Each row comes from the steps of one walk. Every step used is in the known rows, and no mark comes twice. Write the walk behind each row, first mark first.
In the rows, 128 means zero.
Known rows:
V M T Q U: [141 116  98 129 155  84 161 153 136  96 176 104  45 126  69 116  63 165
 165 149 117 133 146 224]
V Q T: [150 120 112 129 139 120 164 143 118 124 155 147  81 122  85 133  92 123
 122 155 122 115 135 171]
S V M: [145 123 107 192 136 123 160 131 147 132 135 138  97 116  92 104 114 161
 150 128 134 111  89 103]
G A: [ 96 130 125 158 124 158 136 126 128 159  86 125 125 144 141 134 111 118
 126 155 117  86 138 146]
S V Q: [166 130 113 181 133 142 167 143 142 135 144 153  96 109  82 119 115 156
 134 139 129  99  97 130]
T M V S: [220 127 108 226 149 101 137 127 144 109 123  94  99 118 117  93 130 175
 184 124 155  94 134 125]
M T: [133 123 118 121 141 119 168 129 127 114 141 124 114 126 111 135 106 158
 134 146 128 126 143 175]
U Q T M: [157 123 105 131 156  77 152 137 121  99 158 124  64 136  98 134  71 172
 147 143 116 122 158 194]
A J T M U Q: [113 137 114 129 139  35 149 167 115  87 157 107  50 160  97 137  60 158
 162 131 118 122 164 187]
T M: [162 130 123 139 139 100 127 137 143 115 138 118  97 124 132 133 102 157
 141 133 125 126 130 155]
G A P: [ 57 125 125 147 120 139 131 116 128 200  79 126 137 161 147 164  99 125
 142 161 107 102 139 176]
V M U: [117 117 114 153 141  99 151 151 140 112 157 122  73 135  92 103  76 139
 153 132 124 161 130 150]
U Q V M T: [143 116  98 185 149  88 180 135 124 109 150 115  55 136  62 110  70 168
 152 157 126 145 148 173]
A J T: [104 153 139 100 104  57 119 161 112 110 117 117 109 141 155 166 130  91
 129 125 141  71 122 113]
J T M U Q V: [158 140 105 169 150  60 131 153 114  74 158 104  39 142  87 122  58 153
 153 134 116 137 168 163]
V M: [127 119 118 160 128 110 141 136 139 135 134 128  94 128 103 108 108 129
 141 135 132 134 109 114]
Q U: [121 113 116 124 138 124 126 141 124 103 151 112  92 133 102 117 100 136
 146 131 117 147 139 157]
T Q: [146 142 121 122 139  98 130 135 136 125 146 118  99 120 119 135 111 135
 139 132 126 104 136 185]
V M T Q: [150 133 106 135 149  77 172 142 142 118 159 114  66 118  87 128  81 162
 151 150 129 108 137 212]
G A J: [ 65 127 134 184 105 117 144 139 119 175  69 111 115 163 147 155 120  94
 132 162 131  88 133 162]
U Q T M V S: [214 123  95 221 161  83 153 126 130 100 137  97  75 129  91  92 107 187
 189 131 147  91 156 152]
J T Q V S: [207 146 110 189 146  80 125 133 130  85 134 104  85 111 123 108 126 144
 167 123 144  69 133 129]
M T Q V: [171 137 108 177 152  94 147 133 128 107 145 103  67 119  94 132  88 147
 140 151 127 126 153 202]
A J T M V: [174 149 121 174 125  51 120 161 131 113 121  90  74 134 127 146 107 132
 157 132 150  86 141 138]

Which walk is each row?
[154 126 103 194 155  84 139 143 118  92 153 103  42 145  77 111  61 161
 155 139 115 164 169 177] -> T M U Q V
[175 115 103 181 144 102 142 165 137 109 163 104  38 126  63 109  70 151
 162 149 126 140 142 178] -> T M V Q U
[131 120 105 177 148 110 168 146 146 110 160 128  75 124  83  98  80 162
 160 126 126 140 114 142] -> S V M U
[177 124 111 143 149  93 157 150 136 112 160 133  60 118  99 137  73 153
 137 153 122 116 135 190] -> V Q T M
[138 113 112 141 136 123 144 157 129 111 162 124  65 128  74 113  85 134
 143 145 116 144 132 168] -> V Q U
[109 124 111 132 146  92 152 142 115 103 158 120  79 154  80 112  74 161
 153 128 112 153 167 174] -> M U Q
[190 124 103 164 154 103 168 146 141 108 159 140  63 110  91 134  77 172
 142 149 123 100 122 184] -> S V Q T M
[148 117  91 150 161  91 173 148 141  91 175 109  44 118  63 114  66 184
 170 145 119 115 133 219] -> S V M T Q U
[128 161 129  99 120  42 124 163 124 111 136 110  84 130 140 165 113 106
 139 129 136  59 132 173] -> A J T Q
[152 115 103 168 143 134 160 153 136 108 164 132  67 118  65 109  91 159
 150 140 118 124 115 156] -> S V Q U
[188 133 114 191 142  97 125 140 140 125 129  95  87 126 110 120 106 155
 158 133 144 123 144 146] -> T M V
[166 122 113 130 150  94 143 137 132 105 151 128  81 123 120 139  86 154
 138 142 122 119 142 182] -> Q T M
[150 137 113 116 149  91 161 137 135 112 154 114  89 119 103 142  93 163
 143 145 127 104 148 224] -> M T Q
[186 128 100 185 155  80 144 139 124 113 146  99  60 135  83 122  80 166
 162 142 135 120 166 177] -> U Q T M V
[178 129 106 155 140  80 134 177 132  90 167 104  34 123  73 120  69 143
 159 144 128 114 141 165] -> J T M V Q U
[148 121 110 127 159  85 154 151 135  88 172 118  63 131 106 127  58 158
 150 138 117 148 155 204] -> Q T M U
[169 151 126  99 133  64 113 156 137  86 145 118  89 119 147 150 100 143
 138 123 129  85 127 133] -> J T M
[130 126 108 140 153  73 151 148 124  94 164 115  60 151  83 114  57 180
 161 131 111 152 168 191] -> T M U Q
[203 133 107 216 151 104 134 121 134 102 129 103  90 114 113  98 128 153
 168 129 142  99 134 144] -> T Q V S
[185 123 104 223 149 107 142 117 119 100 126 108  91 132  96  88 123 163
 170 127 136 113 145 122] -> U Q V S
[141 140 113  85 142  70 118 162 125  76 170 106  62 123 106 136  85 133
 150 126 118  95 144 183] -> J T Q U
[150 117 104 183 145 101 174 135 132 114 143 115  69 126  81 116  83 154
 145 157 131 144 135 164] -> Q V M T
